Every row comes from one small tree of marks. The marks that hang from a mark follow it in brackets, in alphabetical order. Every link used is in the known rows. Which tree was each row made from?
Known rows:
dalug[fuguve[gufipob migila[degu[bimugu]]]]: 2.1 8.8 52.5 7.7 -34.1 33.1 7.0 33.9 -2.6 -5.8 1.3 39.2 -36.6 32.9 -21.4
 -6.9 -27.1 38.6 24.9 -16.5 29.9
bimugu[fuguve gufipob migila[degu]]: -12.4 8.1 21.2 28.3 4.4 24.9 -7.0 40.5 1.7 -23.3 -27.2 31.9 9.3 41.1
 -4.3 -2.6 1.7 -13.8 21.7 18.0 30.6
dalug[fuguve[gufipob migila[degu]]]: -4.9 16.8 49.5 12.5 -30.1 22.9 0.7 40.8 1.9 -5.3 -14.2 37.0 -34.7 31.5
 -8.2 -12.0 -4.3 24.2 22.5 -6.0 23.1
degu[migila]: -3.6 -6.7 0.0 17.1 6.0 16.5 -4.3 3.3 -6.1 3.5 4.3 13.1 -1.3 -6.3 -11.4
 3.5 -13.1 13.9 10.7 -11.8 -8.0
zule[degu[bimugu migila]]: 4.8 -19.1 -11.3 28.7 16.7 41.6 2.8 -7.9 -12.7 -20.8 15.4 17.3 -6.0 -14.5
 -27.7 13.6 -30.0 15.1 7.5 -24.4 14.3
dalug[fuguve]: -4.0 0.1 12.2 6.0 -2.4 17.1 4.8 19.2 2.5 -6.3 3.0 7.6 6.1 -10.9 16.2
 -2.6 2.8 1.3 7.7 -4.3 18.6
gufipob[fuguve]: -3.1 1.7 -24.1 9.9 10.5 0.8 -12.5 -3.8 -4.4 -8.7 0.4 2.5 0.4 -9.7 -4.2
 5.1 8.0 6.7 -5.9 -5.2 24.0
migila[degu[bimugu[gufipob]]]: 4.6 9.0 18.3 6.4 6.3 9.6 2.7 21.0 -1.4 -4.6 -5.4 13.4 -9.2 27.3 -12.0
 3.0 -15.8 17.1 12.9 -2.7 34.7
gufipob[fuguve migila]: -9.2 -2.9 -25.1 12.8 9.9 0.0 -16.8 6.0 -6.5 -11.5 -7.4 -7.4 8.4 10.0
 -12.7 9.1 -1.9 23.0 7.7 -4.0 27.4
zule[degu[bimugu[fuguve[gufipob]] migila]]: -2.2 -13.4 -12.4 26.9 9.9 47.6 11.8 -9.3 -13.1 -15.8 8.6 31.4 -16.3 20.6
 -41.0 10.3 -38.7 -13.1 11.1 -23.1 18.3
gufipob[migila[degu[bimugu[fuguve]]]]: -10.8 -0.6 22.3 8.0 -4.3 22.2 7.4 14.3 -10.2 -15.0 6.0 4.0 -1.8 47.9
 -27.4 14.6 -42.5 28.7 40.6 -4.5 41.8
gufipob[fuguve[migila[degu]]]: -7.2 13.0 20.9 20.5 -10.0 9.7 -16.7 17.0 -7.5 -22.2 -3.8 21.8 -22.8 14.9
 -19.9 2.9 6.7 40.9 8.2 -6.4 37.1
bimugu[migila[degu]]: -4.2 0.7 15.3 20.7 -11.6 23.4 -9.5 29.4 0.3 -7.8 -18.9 19.3 -1.8 11.1
 -5.4 -4.3 -7.2 19.3 20.6 4.5 14.7
degu[bimugu[gufipob]]: 8.6 0.3 5.2 -0.6 9.6 6.6 2.4 7.8 1.2 -5.4 1.1 8.5 4.6 18.4 -9.8 2.9
 -12.2 -4.1 -4.1 -0.6 13.3
zule[degu[bimugu[fuguve gufipob] migila]]: -2.9 -9.2 -3.6 35.7 31.5 43.1 5.0 4.9 -11.8 -35.0 7.9 29.3 6.6 17.0
 -27.1 15.8 -22.1 -22.1 7.3 -13.6 31.6
fuguve[gufipob[migila[degu[bimugu]]]]: 1.0 0.0 7.2 0.9 -15.2 13.1 1.5 17.1 -3.3 9.0 -13.3 6.4 -24.3 50.1 -33.3
 1.8 -44.3 41.6 33.0 -9.8 24.7
gufipob[fuguve migila[degu]]: -12.7 5.8 -10.2 19.3 5.3 4.7 -18.5 16.6 -7.4 -10.8 -16.6 -0.7 -4.4 20.8
 -14.9 8.9 -6.7 45.7 26.6 -5.0 45.7
bimugu[fuguve[gufipob]]: -7.0 4.6 -5.6 -0.8 -5.7 5.7 9.0 -2.1 -0.2 3.2 -7.9 15.2 -12.2 32.9 -12.3
 -3.2 -9.3 -27.4 4.1 0.9 4.4
zule[degu[bimugu[gufipob] migila]]: 6.6 -10.2 -6.2 32.0 28.5 35.3 -3.0 6.8 -8.2 -25.2 2.0 22.7 1.1 2.3 -24.3
 11.9 -18.9 -0.7 0.1 -16.5 22.6
gufipob[fuguve migila[degu[bimugu]]]: -5.2 -1.0 -5.4 16.1 2.2 16.5 -11.2 12.6 -11.4 -11.3 -0.2 -0.8 -6.1 22.8
 -29.8 15.0 -29.4 57.1 26.7 -14.8 53.4
fuguve[gufipob migila]: 1.8 6.0 23.8 0.7 -24.0 3.9 -3.5 10.5 1.4 -2.7 -11.4 21.1 -26.0 31.1
 -20.7 -10.2 -3.0 1.2 -4.1 -1.5 -14.8
zule[degu[bimugu[gufipob]]]: 10.3 -3.5 -8.4 15.3 23.3 18.8 2.2 1.5 -2.5 -27.5 -4.3 10.3 1.3 7.3 -12.0
 7.2 -5.3 -14.8 -10.4 -3.0 27.0

Which tree is each row?
5.4 4.3 12.2 13.9 3.4 10.3 -14.6 15.3 -5.5 -29.6 3.1 23.4 -4.5 22.6
 -28.4 6.1 0.3 14.2 -10.9 -6.8 31.9 : degu[bimugu[gufipob[fuguve[migila]]]]
8.8 -20.2 -7.0 25.4 2.8 39.9 -2.9 7.1 -5.7 -31.3 -0.8 17.9 7.6 -8.0
 -19.3 5.8 -18.4 -1.9 2.4 -4.3 18.7 : zule[degu[bimugu[migila]]]
-4.0 -4.4 8.7 18.9 17.5 30.2 5.7 11.4 -7.6 -13.5 13.5 27.0 6.8 26.6
 -23.7 10.6 -29.0 -9.9 12.5 -9.7 17.8 : degu[bimugu[fuguve gufipob] migila]
-6.8 -0.6 6.7 5.2 -11.6 12.8 -0.2 27.4 4.4 4.3 -20.6 6.6 -2.2 27.1 -0.8
 -5.3 -13.8 7.5 20.8 -2.9 15.4 : dalug[fuguve[gufipob[migila]]]
-0.6 14.0 36.6 5.7 -27.4 7.1 -4.8 22.0 -0.6 -0.5 -17.0 30.1 -40.8 42.4
 -25.3 -10.4 -6.5 26.1 13.4 -1.7 5.1 : fuguve[gufipob migila[degu]]
1.2 9.3 -8.7 15.6 16.3 9.9 -10.2 16.8 -5.5 -13.0 -3.2 18.0 -9.8 17.0
 -15.5 7.9 -6.5 26.8 7.2 -7.7 58.9 : migila[degu[bimugu[gufipob[fuguve]]]]
-6.9 7.2 5.7 4.7 -10.6 3.8 -5.3 21.4 0.1 10.1 -29.4 5.0 -22.6 47.7 -20.0
 -3.8 -21.2 30.1 28.8 -0.3 17.6 : fuguve[gufipob[migila[degu]]]
-2.3 -13.0 10.7 11.6 -10.4 35.8 5.0 11.1 -5.8 -18.8 10.6 20.0 14.0 19.1
 -17.3 6.0 -29.5 -6.6 12.7 1.0 13.2 : degu[bimugu[fuguve migila]]
5.7 -10.9 -30.7 40.5 28.2 38.4 -19.1 15.7 -5.6 -46.2 -16.0 25.7 13.1
 -4.6 -19.4 8.2 0.9 -12.3 -13.0 -1.8 49.6 : zule[degu[bimugu[gufipob[fuguve] migila]]]
-2.8 6.8 15.2 27.0 1.6 17.7 -15.0 42.1 5.1 -13.2 -33.8 27.4 2.2 26.3
 -1.4 -6.4 5.5 5.0 13.9 13.0 21.5 : bimugu[gufipob migila[degu]]
-5.2 -6.4 -1.3 21.0 25.7 27.4 2.9 10.3 -7.6 -43.0 -5.3 4.3 15.1 42.9
 -24.8 18.1 -22.5 -19.2 12.1 1.4 43.6 : zule[degu[bimugu[fuguve gufipob[migila]]]]
4.2 -9.4 -5.5 16.6 25.7 20.7 -4.1 12.9 -3.7 -31.9 -12.5 1.5 8.8 26.1
 -22.2 12.4 -17.7 -0.4 4.4 -2.1 33.5 : zule[degu[bimugu[gufipob[migila]]]]
2.0 13.0 61.4 16.9 -15.3 30.3 1.2 49.1 -0.2 -25.3 1.8 36.9 -13.2 29.3
 -7.4 -1.2 -11.3 32.5 19.9 -6.5 43.3 : dalug[fuguve[migila[degu[bimugu[gufipob]]]]]
4.3 -7.5 5.7 17.0 14.9 22.2 -1.4 13.9 -5.0 -3.9 4.5 22.1 3.4 11.2 -19.5
 6.4 -23.0 8.9 6.7 -13.7 8.6 : degu[bimugu[gufipob] migila]
-16.5 9.5 11.3 8.4 -11.2 12.5 2.0 19.1 -3.2 0.7 -22.6 9.5 -17.6 64.3
 -20.7 1.6 -24.8 11.9 35.4 2.7 27.3 : bimugu[fuguve[gufipob[migila[degu]]]]
-0.8 -2.9 16.5 5.2 -5.9 15.1 0.1 14.6 -6.5 -4.2 -2.9 -0.2 -7.9 33.3
 -23.8 10.2 -39.7 49.8 34.6 -8.0 30.4 : gufipob[migila[degu[bimugu]]]
-12.9 3.0 18.0 22.3 -9.4 29.8 -3.2 27.4 -3.2 -17.7 -10.6 24.2 2.9 25.9
 -7.0 0.0 -10.8 1.1 27.5 8.6 24.8 : bimugu[fuguve migila[degu]]
-10.9 10.9 -10.1 24.1 19.5 0.8 -22.4 29.8 -3.1 -16.7 -29.8 5.9 0.7 34.6
 -11.9 7.0 3.6 31.2 19.3 3.8 54.0 : bimugu[gufipob[fuguve migila[degu]]]
-8.0 12.1 16.4 14.1 8.3 -2.0 -11.2 34.1 1.8 -8.3 -29.8 3.1 0.4 44.8 -6.2
 2.9 -6.3 21.1 25.5 7.6 30.5 : bimugu[gufipob[migila[degu]]]
-4.4 9.8 21.8 8.9 6.6 16.3 8.9 18.7 -4.5 -15.4 2.3 18.4 -5.1 44.1 -13.2
 7.9 -18.3 2.6 18.8 0.6 43.7 : migila[degu[bimugu[fuguve gufipob]]]
-1.4 -17.9 -4.5 28.0 7.0 47.6 4.0 5.1 -9.6 -43.3 3.2 22.0 12.3 7.3 -22.7
 10.1 -22.4 -20.1 7.7 -2.3 24.5 : zule[degu[bimugu[fuguve migila]]]
-3.6 4.8 11.9 0.1 -14.1 20.2 14.9 4.1 -6.4 4.3 2.0 21.6 -28.1 46.7 -27.3
 1.7 -35.3 8.1 24.7 -7.5 29.7 : migila[degu[bimugu[fuguve[gufipob]]]]
-0.4 -10.2 -2.2 32.5 20.5 44.7 -0.8 18.3 -5.1 -48.1 -10.2 28.8 18.8 22.1
 -18.6 8.0 -11.5 -36.7 -2.2 7.0 34.1 : zule[degu[bimugu[fuguve gufipob migila]]]
-1.6 7.4 34.5 4.7 -26.2 18.8 1.1 26.9 3.0 -6.9 -5.4 30.4 -20.6 21.2 -4.3
 -12.3 -0.8 3.6 5.8 -5.4 3.5 : dalug[fuguve[gufipob migila]]
-11.3 19.7 49.5 17.9 -5.3 12.0 -2.2 33.3 -2.2 -30.4 -11.6 31.8 -11.3
 54.4 -14.5 1.1 4.3 -1.0 15.6 10.5 28.4 : bimugu[fuguve[migila[degu]] gufipob]
5.9 7.9 40.4 3.6 -31.2 17.6 2.3 16.4 -4.6 -1.4 -3.6 30.5 -42.5 45.2
 -37.7 -4.3 -29.1 37.4 16.6 -12.1 14.8 : fuguve[gufipob migila[degu[bimugu]]]
